Each row was made from one path, in order. Every step used is in the known rows, and no mark comes twice. Write each row's path.
In the rows, zero is written as 128.
Known rows:
y/s: [125 145 120 126 159 123 117 136 119 116 137 149 144 131 151 127 120 120
 126  94 124 115 124 149]
h/t/z/r/y: [127 192 132 152  65 136 113 125 140 124 108 101 117 145 146 149 140 107
 143  68 136 123 128 118]
f/z/t: [157 148 137 148 110 134 120 128 144 116 121 146 137 136 147 134 134 131
 150 103 119 116 133 109]
h/t/z/f/n/p: [180 182 122 130  65 138 104  80 153 104 131 134 145 165 216 120 138 112
 146  99 117  92 138 111]
n/p: [137 133 116 130 109 126 115 120 124 122 141 113 139 141 147 120 130 106
 122 118 141 128 138 131]
z/t/h: [141 160 131 132 114 130 133 131 150 135 123 107 133 127 142 144 147 125
 135  79 137 137 126 108]
p/n/f/z/r/y: [131 176 125 132  54 145 135 131 123 105 129 170 129 124 157 156 136 130
 158  77 123 132 116 116]
p/n/f: [115 133 120 106 113 134 130 138 125 119 149 175 141 114 157 118 133 141
 155 111 123 140 120 129]
m/z: [148 141 137 127 104 127 152 142 127 112 123 121 134 128 126 124 132 136
 128 125 113 133 124 117]
p/n/f/z/r/y/s: [128 191 116 132  84 140 123 139 115  93 138 190 145 127 179 155 128 120
 158  39 117 118 111 138]
f/n: [162 138 131 133 121 129 135 107 135 128 126 150 137 129 137 133 125 137
 126 135 122  89 126 124]
m/z/r: [153 157 141 136  68 124 140 131 118 103 124 129 122 138 119 133 138 127
 128  89 119 161 128 121]
h/t: [139 131 136 121 136 132 120 125 143 124 131 151 122 128 149 118 125 122
 134 119 124 108 130 126]
s/z: [112 147 123 135 116 125 122 128 129 112 120 164 123 132 124 121 124 143
 135 111 116 152 111 124]
t/z/m: [155 175 124 145 104 130 112 110 125 112 108  80 131 137 144 132 135 113
 122  84 120 166 138 114]
y/s/z/t: [121 174 118 141 145 120 100 144 130 100 137 176 139 137 146 124 127 130
 162  31 112 137 108 143]
r/y/s/z/f: [114 185 107 125 119 135 117 127 123  88 132 134 120 131 161 148 128 120
 156  38 106 126  90 138]
p/n/f/z: [136 144 126 117  95 142 135 132 131 105 133 202 147 123 176 124 126 152
 151 132 109 125 122 112]
r/z: [113 153 128 122 121 131 135 139 121 128 122 101 136 139 126 135 131 140
 128 104 128 117 120 135]
p/n: [121 150 130 125 125 127 142 132 127 120 140 138 139 119 144 113 130 129
 140 111 104 135 124 127]
z/f/n: [173 143 127 122 101 135 130  90 135 113 132 144 127 135 162 139 133 133
 142 114 112  99 120 116]

Which path is each row?
[164 167 138 145  97 138 138 122 156 121 109 132 142 134 159 145 143 137
 131  97 124 118 128  93]	f/z/t/h
[128 185 131 128 106 133 140 141 145 134 119  80 142 138 137 150 151 142
 135  50 135 125 118 115]	r/z/t/h
[161 169 127 115  94 138 137  99 131 112 127 119 135 145 162 148 139 142
 144  88 111  87 112 124]	r/z/f/n
[111 178 121 150  74 129 121 127 123 109 116 128 104 133 108 154 133 120
 140  54 127 158 104 131]	s/z/r/y
[136 196 108 142 142 130 107 131 115  86 124 107 120 118 141 146 123 100
 128  14 112 143 100 141]	r/y/s/z/m
[183 139 122 120 104 144 108 111 127  98 118 155 126 125 158 147 127 129
 126 109 129 149 131 112]	n/f/z/m
[170 162 124 118 104 144 121 113 125  89 130 169 135 115 176 130 131 131
 138  90 103 153 127 109]	p/n/f/z/m
[140 159 129 125  64 138 124 118 124  98 133 209 136 136 167 134 132 141
 153  94 115 154 127 119]	p/n/f/z/r
[124 173 129 152  65 125 113 114 125 123 110 120 129 156 134 136 136 124
 133  90 131 168 137 123]	t/z/r
[131 161 134 135 107 133 114 124 148 127 113 135 135 145 164 116 130 129
 139 119 121 121 135 117]	h/t/z
[126 158 123 109  97 137 131 119 124 113 128  94 127 145 149 142 140 134
 144  79 114 125 115 127]	r/z/f
[114 191 112 147 136 126 111 158 132 105 133 138 132 128 141 145 132 117
 169  13 122 115  97 143]	r/y/s/z/t
[167 175 126 137  72 135 128  88 141 115 115 132 141 152 177 138 138 137
 147 113 109 113 126 107]	t/z/f/n
[141 172 114 135  85 142 111 134 117 102 126 177 134 136 165 171 126 120
 144  57 138 110 114 138]	n/f/z/r/y/s
[167 177 132 137 115 134 100 107 142 108 110 102 124 138 164 123 133 106
 126  78 117 145 139 113]	h/t/z/m
[117 212 113 144 124 130 128 150 144 111 121 123 138 123 150 157 143 122
 145   4 129 123  95 124]	r/y/s/z/t/h
[163 153 127 124  84 145 127 130 156 122 116 166 143 128 170 156 145 151
 144  97 142 127 125  95]	n/f/z/t/h
[171 181 114 137  56 133 115  81 137 109 127 114 152 166 194 129 141 116
 139 107 122 114 137 110]	t/z/f/n/p
[160 147 133 112  83 133 144 123 127  96 129 115 125 132 151 130 142 134
 142 106 101 142 118 109]	m/z/f
[103 180 110 140 136 128 122 148 122 105 125 142 131 127 140 141 120 122
 142  58 119 117  96 144]	r/y/s/z
[167 175 116 119  77 136 125  91 129 106 140 102 146 159 177 140 140 124
 137  79 122  89 124 128]	r/z/f/n/p
[117 179 117 140 110 118 102 123 111  92 130 191 125 149 137 132 121 124
 132  40 115 166 110 152]	y/s/z/r
